Each row was made from one walk, in order. Every step used is in the known rows, and no mark comes twice. Write each row's walk.
Known rows:
leto gutal kodaz roke dovit: [-29.6 -19.4 -19.7  -4.6  36.4  19.6  24.1 -28.6   8.2  18.9 -15.4   4.8
  25.0   7.9   8.4  13.3   2.8 -11.0  23.3 -22.5  -8.7 -19.5  10.4]
leto gutal: [  4.5  17.8 -14.3 -11.9   4.2 -11.7  12.0   9.1  16.8   7.7  15.5 -19.7
 -12.7  -1.9   0.3  16.6  23.1 -12.9 -12.0 -14.7  16.7  10.6 -30.1]
kodaz leto gutal: [ -2.1   1.3  -6.5  25.4 -13.9  -2.3 -10.0 -18.4  -3.4  -6.0  23.4   4.3
 -11.4 -29.8 -20.6   8.7  17.7 -12.6   0.8 -20.5  -9.6   4.3 -34.8]
leto gutal vabo kodaz roke: [ 22.0   1.4 -12.0  -4.1  13.5   5.4  55.2   1.4  28.2  -4.0  -3.2 -12.4
  32.5 -12.9   3.7   0.8  50.9  -7.3  -7.3 -28.8   5.3 -31.0  27.5]
roke vabo kodaz leto gutal: [ 21.6  -8.7  34.8  37.9  23.1  -7.8  42.1   7.2 -10.2 -15.7   9.5  -6.3
  10.7 -40.2   9.8 -33.9  12.4  -1.5   7.3 -45.9   7.6   5.2 -19.3]
rona gutal vabo kodaz: [ -2.3  38.8  11.2  19.0 -24.5   3.3  19.9  14.8   8.5  27.2 -17.6 -15.5
  31.2  13.2   5.2  -8.2   3.0   1.2  -2.6 -29.3  31.9  -1.7  14.5]
vabo leto rona gutal: [ 18.7  -1.4  14.8 -14.7  -5.2 -22.6 -43.0  11.8  -3.4  -2.6 -15.6   7.8
 -27.0  18.1 -16.9  -4.8 -22.5  14.6 -18.5  40.3   0.7  24.0   8.8]
leto gutal vabo: [  8.1  36.7 -24.6 -14.7 -11.3  -3.1   5.5   0.5  25.3  13.7   6.4 -23.3
   4.5  -5.2  10.0  27.9  40.2   0.5   0.8 -14.2  22.3 -16.8 -25.6]
vabo leto gutal kodaz: [ -3.7 -43.4 -21.0   8.7   2.5 -17.8 -13.6  19.9   7.3  18.6 -13.3  -5.3
   9.6   1.8 -10.0 -12.9 -22.3  -9.7   6.2 -22.9  -4.5  -2.5 -30.4]
vabo kodaz: [  3.2  -0.7  13.5 -13.2   2.8 -17.3  43.6  32.9  23.9 -12.9  12.7 -23.2
  -2.5  17.9   4.1  -6.4   5.6  -0.8   2.9 -13.6   7.6  14.4   0.0]
gutal kodaz vabo leto rona: [-19.8 -78.1 -11.7 -18.2  -7.9  -3.2 -46.6  -5.7   1.8  -7.5 -37.6  24.3
 -27.9  -6.1 -19.8   1.7 -15.7  10.9   0.2  14.4 -34.5  -2.9   1.5]
vabo leto gutal: [ 32.4 -11.4 -17.6 -20.2   1.3 -26.3  -0.3  20.1  10.7  -2.5 -10.0 -24.9
  -7.9  -3.3 -11.6   0.1 -10.1  -7.5 -16.3  -3.3   7.5   6.1 -16.6]
rona gutal kodaz vabo leto: [-11.6 -42.5 -24.5  36.5 -42.6  23.3 -38.9 -16.4 -26.9  47.1 -55.2  12.8
   6.2  -6.8 -16.8 -15.3 -60.7 -13.9 -15.3 -30.8  -1.1   1.7   6.2]
kodaz leto: [ -1.0   0.5   4.8   7.9 -17.7   6.4 -15.3 -14.1   3.3 -30.2  39.2   7.0
 -22.8 -17.3 -13.2   7.5  -1.3   3.8  13.4  10.3 -18.2   9.7 -31.0]
leto rona gutal kodaz vabo: [-51.3 -22.1   0.8  32.3 -24.2  21.3 -48.9 -28.5 -21.1  38.3 -35.0  35.9
 -18.9   3.0 -11.6  10.6  -4.5  -7.9  -9.2  -9.6  -8.5   8.6   6.9]
roke rona gutal vabo kodaz: [-31.5  47.9   6.8  -9.2 -15.8  -6.8  33.6  21.7 -15.7  12.4 -22.9 -28.7
  20.3  11.3  10.8   6.1  15.5  -7.5   6.9 -20.7  22.8  -4.2  30.9]
kodaz roke dovit: [  3.1  10.2 -10.5 -50.1  24.6  10.6  29.1 -20.3  16.8 -24.6   3.0 -17.2
  -3.9  12.2   9.6  23.9   0.4   7.3   5.8  29.4  -7.2  -8.3  23.7]
rona gutal kodaz: [-29.9  12.7  -2.2  41.1 -15.4  18.9 -21.4  -1.3 -13.0  43.2   8.5  10.5
  10.5  23.2   5.6  -7.6 -28.7 -12.9   6.9 -24.0  13.0  17.7 -22.0]
vabo leto rona gutal kodaz: [-16.4 -31.1  12.4  12.3  -2.4 -14.2 -57.8   8.9 -10.8  24.7 -17.9  29.0
  -5.0  21.6 -18.1 -14.5 -33.7   9.4   7.5  17.5 -11.2  19.7  -0.4]
vabo leto: [ 31.3  -9.6 -10.9 -38.5  -6.0 -23.2  -4.1  23.0  17.3 -20.8   7.1 -21.6
 -18.7   8.6  -8.5  -1.2 -27.1   9.9  -8.4  21.6   0.1   5.9 -10.5]
rona gutal: [  0.8  44.1   0.2  13.4 -19.2   4.7  -5.7  -0.4  -5.6  27.5  11.4 -10.2
 -12.8  14.5   4.0   7.2 -14.2 -11.7 -19.0  -1.1  24.2  21.0 -11.5]
vabo leto gutal kodaz roke dovit: [ -2.7 -51.5 -24.4 -16.2  33.7   7.2   8.9 -20.4   4.8   8.6 -38.1   2.3
  30.8   4.6  -5.6  -6.0 -30.0  -4.8  20.9 -11.1 -19.3 -23.9  20.3]
roke vabo: [ 32.3  30.6   8.5 -20.7  18.8 -13.7  20.5  22.3   6.3 -20.8  37.3 -28.6
 -14.6  -6.9  42.0  -0.5   2.0   9.3  -6.3  15.2  26.3   8.1 -30.4]

Which walk is each row?
[-39.8  -7.2   7.6  75.2 -32.9  33.3 -39.1 -31.8 -32.7  29.9  17.9  37.0
  10.3 -14.3 -13.9 -16.3 -34.8  -9.0  22.7 -25.6 -12.2  13.9 -29.5]
rona gutal kodaz leto
[-16.0 -32.3  45.6   6.6   5.6 -17.2  -5.6   3.3  12.1 -47.2  14.1  22.2
 -23.4 -10.6 -26.2 -11.9  25.4  16.6  18.8  13.2 -31.9  14.9   2.7]
vabo kodaz leto rona
[ -0.8  16.1 -14.0  18.5 -24.0  14.7 -16.4 -26.2   6.9  -0.7  11.0   7.4
   5.1 -37.7 -12.9  17.6  35.0   2.1  12.0 -18.2  -3.7 -21.1 -37.8]
kodaz leto gutal vabo
[ -4.3  13.3 -20.1 -55.4  18.7  -2.5  34.5   2.1  -3.8 -47.4  27.0 -22.6
 -23.1   2.3  14.5  28.0  23.7 -16.8  -9.0  34.7 -17.4  -5.1  19.7]
kodaz roke rona
[-13.3  29.1  19.1  28.9 -29.8   8.7 -62.3 -35.4 -12.0   2.2   3.7  39.8
 -12.8 -16.0 -18.0  18.4  23.4  19.2  10.5  23.1  -9.8  -2.2  -8.5]
kodaz leto rona gutal vabo
[ -6.1 -27.2 -18.4   1.2  14.1  19.6   7.6  -6.7  15.6  -8.2  32.0  14.2
   8.1   7.8  10.2   2.0   1.0 -10.0   6.3   7.1 -18.9 -10.4 -11.1]
gutal kodaz roke
[ 46.7 -19.8   0.5  31.3  20.4  16.0  -4.7   0.0 -28.6  11.6  -6.5  14.5
  31.3 -10.9  24.5 -40.6 -53.5  -2.3 -11.1  -0.9   4.5  -5.0  11.2]
rona gutal kodaz roke vabo leto
[ -6.8  35.4 -11.5 -19.0   4.8  10.4  23.3 -11.1 -29.2  -9.5   9.0 -12.7
  -9.2   3.3   5.1  19.3   6.3 -27.4 -22.7  15.8   0.3   5.8  34.2]
kodaz roke rona gutal
[-13.4  13.8   8.0  -7.1  11.8   1.6  57.8   7.2 -29.7 -12.7  -7.1 -17.7
  10.6   7.6   5.9  -6.4   6.2 -29.5 -16.8 -11.1  -3.0   6.9  59.8]
vabo kodaz roke rona gutal
[-10.7  30.4  19.9  -2.7  -5.2  -9.9 -29.2   0.4  -3.1   5.7   6.7   9.7
 -27.8  24.3  -3.5  15.4   9.5   2.6 -16.2  30.8  10.7  24.3  -1.3]
leto rona gutal
[-32.0 -13.2 -13.5  19.8   6.1  -0.3  -1.9   6.3   9.7  29.6   9.9  -2.2
   8.5   5.7   4.0   3.4   9.7 -16.5   7.1 -37.0   6.1   4.6 -39.4]
leto gutal kodaz
[ 82.0 -11.3  -3.4 -32.9  33.7 -10.9  24.5  13.8   3.2 -45.5  13.7 -14.1
  -4.5 -17.0  30.5 -18.3 -18.4  11.5 -24.2  41.8  -1.8 -14.6   9.0]
kodaz roke vabo leto
[ 10.2  14.4  23.0   2.3   3.1   8.8  11.4  -8.2   9.7  -1.2 -18.3  22.4
  14.5  12.0  -4.8  -3.1  38.2   8.9 -12.1  14.7  -0.4 -14.5  51.7]
leto rona gutal vabo kodaz roke
[-18.2 -14.3   7.3  24.2  13.1  16.9 -29.3 -19.8  -9.6  12.6   7.2  45.4
   0.7  18.6  -4.1  -1.2   8.6  -3.5  -1.8  24.3 -16.9   7.4  15.4]
leto rona gutal kodaz roke
[ -6.6  47.5   6.3  -5.1 -21.5  -1.1 -37.7 -10.0   8.9  13.0  -2.4  10.5
 -14.5  16.0   2.9  24.2  30.1  20.0  -1.9  28.3  16.7  -4.0  -2.7]
leto rona gutal vabo
[ 28.5  11.4  29.8  -6.3  26.7 -21.6  56.5  41.8   9.7 -18.9  16.2 -33.1
   3.4   3.6  33.1 -26.4   4.0  10.7  -2.2  -7.0  26.0   9.1  -9.5]
roke vabo kodaz
[-43.5  -3.5  20.9  25.5  -3.8   4.7 -47.3   1.7  -7.6  26.5   1.1  28.1
  -8.5  28.2  -7.7  -1.9  -2.6   4.8   9.4   8.9  -0.9  21.2 -11.8]
leto rona gutal kodaz
[ 21.5 -57.2 -28.5   3.2  21.3   2.5   0.3  -2.2   4.6   2.7  -9.1  12.6
  21.5 -10.7 -10.8 -16.1 -11.1 -15.8  -2.3 -12.5 -19.4 -13.9   0.1]
vabo leto gutal kodaz roke
[-36.1 -22.7 -19.1 -29.8  21.5  13.7  23.4  -0.3  -9.0 -23.3  21.3   0.6
   1.7  10.4  11.6  13.4   8.1 -18.8  13.7  14.7 -27.3 -10.0   7.6]
gutal kodaz roke rona
[ 37.7   6.1 -24.9 -40.5 -23.1 -17.5 -16.0  21.6  26.2 -13.5  -0.8 -18.4
  -3.0   3.3   1.8   8.8 -13.0  22.9   2.1  24.8   6.2 -21.7 -13.3]
gutal vabo leto
[  8.8 -24.5  -4.4  -5.5 -31.5  -5.8 -44.5 -15.0 -18.7   7.3 -52.0  13.6
 -36.1  -7.1 -27.3   6.1 -24.8   1.6 -36.5  23.6  -3.7  13.7  28.7]
kodaz vabo leto rona gutal
[-44.3 -42.2  19.7  23.0   2.0   6.1 -53.4 -16.2   0.3 -25.2  24.7  48.0
 -20.8  -9.8 -20.5   0.5  10.1  16.0  37.9  20.2 -45.4   6.4 -34.6]
gutal kodaz leto rona
[ 25.6  -8.3  37.0  20.6  16.2  -4.8  38.6  14.9  -8.4 -37.7  27.4  -7.6
   3.2 -30.3  14.0 -35.2  -5.6  12.4  13.3 -14.8   0.4   6.2 -15.8]
roke vabo kodaz leto
[ 45.0  12.2  30.6  -7.6  18.8 -26.4 -27.9  20.3 -17.3  -8.5 -12.3  -1.3
 -19.7   1.8  12.8 -19.4 -29.5  24.2 -23.4  40.8  20.2  17.8   3.2]
roke vabo leto rona gutal
[ -7.0 -22.2  20.7  23.1 -10.7  -0.2  19.1   9.2   4.0 -26.7  21.8   1.0
  -4.4 -15.1 -15.7 -17.6  -0.5   1.6  15.7 -14.8 -20.3   7.0  -7.1]
vabo kodaz leto
[-29.0  52.3  -5.8 -18.3 -12.8  -4.8   9.8   6.7 -31.9   4.7   1.5 -25.6
 -17.1  14.6   8.4  20.7  -5.3 -20.6 -12.2   2.1  16.7  17.6   8.3]
roke rona gutal
[ 20.8  -5.2  -3.4 -53.9  -1.2 -29.4 -40.5  19.6  31.2 -32.0  -5.1   1.4
 -22.2   8.5  -8.6  18.6  16.2  37.2   5.0  56.4 -13.2 -14.0  -4.3]
gutal vabo leto rona
[ -8.6 -23.5  18.3  35.9  -2.8  -6.9  27.4   0.3   0.2  -9.4   1.5  -0.3
   3.7 -26.2 -26.7 -17.6  19.3 -12.8   9.0 -45.8 -11.1   8.7 -11.1]
vabo kodaz leto gutal
[ 18.3  11.2   5.8  44.2  22.1  33.6   8.7 -12.9 -27.0  18.3  17.8  15.3
  29.8  -3.9  37.4 -28.0 -20.4  -8.1  -7.1  -5.7  16.2  -0.7  -1.4]
rona gutal kodaz roke vabo
[  5.5  60.1 -11.8   7.5 -31.8  15.1 -20.3  -5.1   5.0  31.1   4.7  -7.8
   7.3   4.8   8.1  16.5   1.4   4.5  -7.2  -2.5  31.9  -4.2  -9.5]
rona gutal vabo
[  1.1  14.5  -4.0  -4.0  -4.3 -10.0  40.0  23.9  27.9  19.9 -11.9 -25.6
  21.3  -3.2   2.6   2.8  41.9  -1.8   2.0 -40.7  24.6 -16.3  -2.0]
leto gutal vabo kodaz
[ -2.3   5.3  -8.8 -28.2  22.4  11.8  63.9 -15.0  26.0   4.7 -38.4 -22.5
  42.2  -0.5   5.8  13.7  33.9   4.5  16.7 -26.4   8.2 -39.2  49.4]
leto gutal vabo kodaz roke dovit
[  0.2  39.4 -20.4 -30.8 -25.4 -12.6 -12.4  10.6 -22.6   4.8 -34.2 -25.1
   5.7   0.6  -1.0  15.0 -23.1   1.2  -2.0  12.0  13.2 -11.0  19.4]
roke rona gutal vabo leto
[  0.8  11.7  -0.8 -39.1  19.0  12.0  57.3  -6.8  29.1 -15.9 -21.2 -18.7
  32.2  10.9  10.5  11.9  16.8  17.6  23.8   3.9  -2.3 -35.3  50.7]
gutal vabo kodaz roke dovit
